Known rows, with every step that occurs
V/D/M/P: [ -7   0   6  10 -10 -16  -1 -19  -7   6  -4   7   2  10  -9  -7  -1  -5
  -5  -6  17  15  -2  14 -10 -24   1   1]
D/M: [  5  -4  -3  12  -4  -9   5   0   1  -3  -1   9  -6  -1  -6   6   2  -1
  -1  -2  18   7  -4   3  -4 -15   1  -2]
H/P/U/B/M/F: [ 27   9   8   0 -12   4  -2 -14  -3  -5  12  -4   8  -1   7  -9  26  -3
   6   0  -8  -1   7  12 -20   4   2   4]
H/M/P/U/F/V: [ 19   5   9   2 -20  -7  -1 -11  -6  -1   1   1   2  11   6  -1   5  -4
  18   4  -6  13  17  11  -9 -14  -2   1]
P/U: [ 19   0   4 -12  -7  -6  -5  -2  -4  -1   8  -4   0  -3   6   3   1   0
   0  -3  -1   0   5   8 -11   7   6  -1]
M/P: [ -1   8   5   1 -13   3  -3  -3  -6   4   4  -8  14   6  -6  -4 -10   2
   1  -3   3   5   2   1   1  -3  -3   1]
V/D/M/F/H/B: [ -6   4   7  10   1 -15   1 -22 -10   4  -1  10  -3   4  -5 -11   6  -6
   3  -7  16  14  -1  21 -11 -22  -1   2]
V/D/F/H/B/M/P/U: [  1   9  15  -1  -4 -11   0 -28  -9   6  10   5   6   0   2 -16   9   5
  -1  -7  -1  10   4  28 -10 -19   0  -2]
F/V/D: [-11   8   5   8  -7 -10   3 -12  -4   6  -2   6   4   9   5  -7   9 -10
   4   2   1   7  -4  23   2 -29   3  12]
U/H/M/F/V/D: [ 19   7   5   2 -16 -12   0 -18  -1   3   9  -5  -6  11   8   4  12  -9
  16   7  -7   3   0  20 -14 -18  -2  12]
U/B/M/P/H/D/F: [  8  10   7   6  -9   5   6 -21   5  -6   4  -2  11  -7  14 -15  -1   1
   7   6  -6   2  -3  12  -9  -6  -2   7]
F/H/P: [15 14 16  2  6  0  4  9 -7  1  5  0  7  0  4 -2 28 -1 -4  4 -7 -5 -3 14
 -2 -5 -2  2]
P/U/H/D/M/F: [ 37   3   7 -12 -14 -15  -6 -11  -5   0  14  -7  -3  -6   5   2   2  -5
   5   2   0   1  -2  21 -27   2   5   5]
B/M/P/H: [  5   9   1   6  -6   0   2 -11   9   3   4 -10   5  -2   1  -2   7   1
   0   0  -2   4   0  14  -1  -8   0  -1]
R/S/P/U/F/H/D: [ 13  10  11  -6  -7   9 -12   7  -6 -13   3   8   3 -28 -15  -2  -4  -1
  -7   0  -9   2   2  -1 -11   2   1  -2]
R/S/P/U/D/F: [ 12   7   4  -8 -12   9 -11   3  -4 -11  14   8   4 -25 -20  -1  -7   8
  -6  -3  -7   2   4  -4 -10   2   3   1]
S/P/U: [ 17   1  13  -4 -19   7  -3   5   3 -13  11  -1   1 -10  -8   7   0   2
  -3   3   0   0  -5  -5 -12  10   4   5]
S/P/U/M/F: [ 21   2  12  -4 -19   4  -2   0   3 -11  16   7   3 -10  -9   8  -1   4
   0   3   0   3  -8  -3 -18   7   1   3]
U/D: [ 13  -1   7  -6   1 -10   2  -6   2  -6   3   7   5   0  -4 -15   0   5
  -3   8  -3   2   1  12  -7   2   0  12]
P/U/F/V: [ 24   6  11  -7 -11  -4   1  -4  -4  -7   2   5   3  -4  14  -2   7  -5
   9  -1  -4   1   6  14 -10  -5   2  -4]
P/H/D: [ 19   5   9  -3  12  -9   2  -3  -5   5  -5  -4 -17 -11   4  -8  11  -4
  14   6  -3   2  -9  18 -16   5   1   1]
P/U/B/M/F/H: [ 19   8   8  -7  -9  -1   0 -11   0  -6  12  -5  11  -6  18  -4   3  -2
   3   1  -5  -1   4  14 -13   3   4   6]
V/D/F/H: [ -6   4  12   0   1 -11   2 -19 -10   9   6   7   3   4   1 -13   7   6
  -2  -6   0   7  -1  18 -10 -19  -1  -1]
R/S/P/H/M/F/V/D: [  0  13   3   3  -8   7  -8  -1  -7  -3   5   5  -6 -17 -18   0   3  -3
   9  -1  -6   7   1   2  -8 -11   1   4]
V/D/M/F/H/P: [ -2   3   8  11  -3 -16   1 -19 -10   7   1   8   0   8  -7 -10  14  -5
   1  -6  14  12  -2  18 -17 -23   0   3]
U/F/H/D/M/P: [ 18   9  21   6   1  -5   6  -2  -6  -9 -10  12   6  -7   7 -13   6  -4
   3   4   0   4  -1  13 -11 -10  -9  -7]
P/U/B/M/F/H/D/V: [ 20   9  10  -9  -8  -6   1 -17  -1  -5   6  -6  13  -8  14  -3   2  -3
   4   3  -3   1   2  21 -18   4   6  12]
R/S/P/H/D: [  6   9   4  -1  -2  10 -10   7  -4  -7   2   4  -7 -27 -20   0  -2  -1
  -1   1  -6   2  -4  -4  -8   3   1   0]
B/M/P/H/D/F: [  9   9   3   5  -6  -3   2 -17   6   4   7  -9   4  -5   0  -8   6   5
   2   1  -5   7   0  18  -9  -8  -1  -1]
M/F: [ -3   6  -4   0  -3   2  -1  -9  -7   5  11  -7   5   3  -5  -6  -5   2
  14  -6   1   4   4  -1 -12   3  -4   4]

Rows
[  1   3   0   8  -9 -11   0 -19  -6   6   3   1  -5  14   2  -5   9  -6
  24   2  -4  15  14  13 -13 -20  -3  10]
H/M/F/V/D
[ 11  14   8   6  -3   6   2 -20   2 -13   1   5   3 -13   6 -11  10  -7
   9   2  -3   5   9  26   8 -10  -1  -4]
H/B/M/P/U/F/V
[ 26  -1   6 -12  -5 -10  -3  -4   1  -1   9  11   1  -5   7   8   3   2
  -2   1  -1   4  -1  13 -14   0   4  -6]
P/U/M
[  9   3   7   1  -3 -11   1 -16  -7   3   4   5   0  -8   0 -17   0   4
   7   6  -7   8  -2  19 -18  -9  -1   6]
H/D/F/V
[ 16  11  17  -2  -3  -8   1   4  -9   2   6  -3   5   7   8   3  10  -1
   5   5  -6   5   8  16  -3 -10  -2   4]
F/H/M/P/U
[ -8   0   6   1  -4 -11   0 -24  -8   8   4   8   0   5  -2 -14   3   6
   0  -8   1   9   1  12 -12 -16   0  -2]
V/D/F
[ -9   9   5  14 -14 -13   5 -13  -6   5  -1   7   6  11   0  -5   6 -10
   4   0  11  12  -5  25   1 -37   3  11]
F/V/D/M/P
[ 20  15  18  -6 -12   3  -3  -5 -11  -4   5  -3  14  -2   4  -8  -3  -2
   7  -4  -1   4   8  14  -4  -1  -3  -6]
M/P/U/F/H/B
[ -1   9  -2   6   2   0   3 -12   7   2  11  -7   9  -3   2  -3   9   2
   0  -1  -5   2   3  13  -5  -7  -2   3]
B/M/F/H
[  8  12   3   8  -9  -3   4 -17   6   4   7  -8   6  -4   2  -8   9   3
   4   3  -5   7  -1  23  -6 -15   0   2]
B/M/P/H/D/F/V
[  4  10   7  -3 -14   8 -11   1  -5 -11   3  10   4 -21 -15  -1  -3  -4
  -4  -3  -6   4   3   0  -7  -8   3  -1]
R/S/P/U/F/V/D
[ 13   8   5   4   3 -11   6 -11  -7  10   1  -4 -19   5   7  -3  20  -6
  31   2  -3   9   1  20 -15 -13  -1   4]
P/H/M/F/V/D
[ 20  12  13   0  -4   2   8  -9  -4   0  20   3   9  -6  10  -9  21  14
   3  -2 -10  -2   1  17 -12  -8  -2  -2]
D/F/H/P/U/B/M
[ 14  10  10  -1 -11  -7   1 -17   5  -2   0  -6  16  -5   3  -2   5  -1
  -5   3  -3   6   4  22  -9  -7   2   2]
B/M/P/U/F/H/D/V
[ 28   5   9  -4  -8   0  -4  -4  -6  -1   9  -2   1   0   1  -3  27  -2
   2   0  -6  -2   6  11 -17   5   3  -1]
H/P/U
[ 35   5  10  -3 -10  -7  -2  -9  -7  -3  14   2   4   0  -5 -10  27   1
   4   0  -1   3   7  17 -25   2   2   5]
H/P/U/D/M/F
[ -3   7  -1   0  -8  14 -11   8  -2 -10   4   6   2 -22 -22   4  -8   1
  -8  -2  -4   1   0 -12   0   0   1   0]
R/S/P
[ 15  11   5   3  16   2   7  -8   3  -2  -2  -1 -19 -16   7  -4  21  -5
  18   3  -2   0  -4  23   3   1   1  -6]
P/H/B/M
[  7  -1  -3   4  -6  -6  -1 -13  -4   2   4  -1  -7  10  -1  -1   5  -1
  22   1  -5  12  16   1 -14  -5  -5   4]
H/M/F
[ 17   8   4  -5 -14   0   1 -15   1  -6  12  -4  11  -4  17  -4   2  -4
   7   1  -5   1   4  16 -11  -2   5   9]
P/U/B/M/F/V
[ 22   0  14  -4 -18   3  -1   3   6 -13  12  10   2 -11  -7  10   1   3
  -5   5   0   2  -9  -2 -14   6   2   1]
S/P/U/M
[ 14  13   4   3  15   3   7 -11   0  -1   2  -3 -18 -15   5  -6  19  -4
  22   1  -2   1  -2  22  -1   1  -1  -5]
P/H/B/M/F
[ -5   6  11   3   4 -10   2 -26  -6   5   6   9   1  -1   2 -16  12   4
  -1  -5  -1   8   1  25  -7 -20  -1  -2]
V/D/F/H/B/M
[ 15   9   9   1 -10  -4  -2 -15   5  -3   4  -5  14  -5   5  -8   4  -1
  -6   2  -6   6   6  20  -9  -7   0  -1]
B/M/P/U/F/H/D
[  7   8  10   7  -5   3   9  -4   0  -9 -10  13   4  -2  12  -8   8  -7
  12   3  -4   1   1   9   1 -16  -5  -4]
U/F/V
[ -3  10   8  10 -18 -12   5 -16  -7   2   1   7   9   9   7  -6   5 -12
   6   1  10  11  -5  27  -3 -35   4  13]
F/V/D/M/P/U/B
[ 21   2   9   3  -5 -16   7  -6  -1  -4   4   7   2   0  -9 -11   2   5
   1   5  10   8  -4  18 -11  -9   0  10]
U/D/M/P/H
[ 12   9   9  -8 -18  -1  -6  -4  -9   3  11 -11  14   4  -1  -1  -9   1
   1  -5   2   5   6   7  -6   1   1   0]
M/P/U
[ 26  11  12 -11 -23  -5  -6 -11 -10   4  17 -12  12   1   0  -4  -7   4
   3  -2  -3   3   1  16 -17  -1   0   3]
M/P/U/H/D/F
[ -8  -2   1   9  -5 -17   0 -22  -7   7  -1   8  -3   8  -8  -8   2  -4
   1  -8  17  14  -1  13 -16 -21   0   2]
V/D/M/F
[ 18   4  14   7  -9   2   4   1   0  -8   5  -1 -12 -15 -14  -1   6   0
  11   6   5   5 -15   2 -21   5  -1   6]
S/P/H/D/M/F
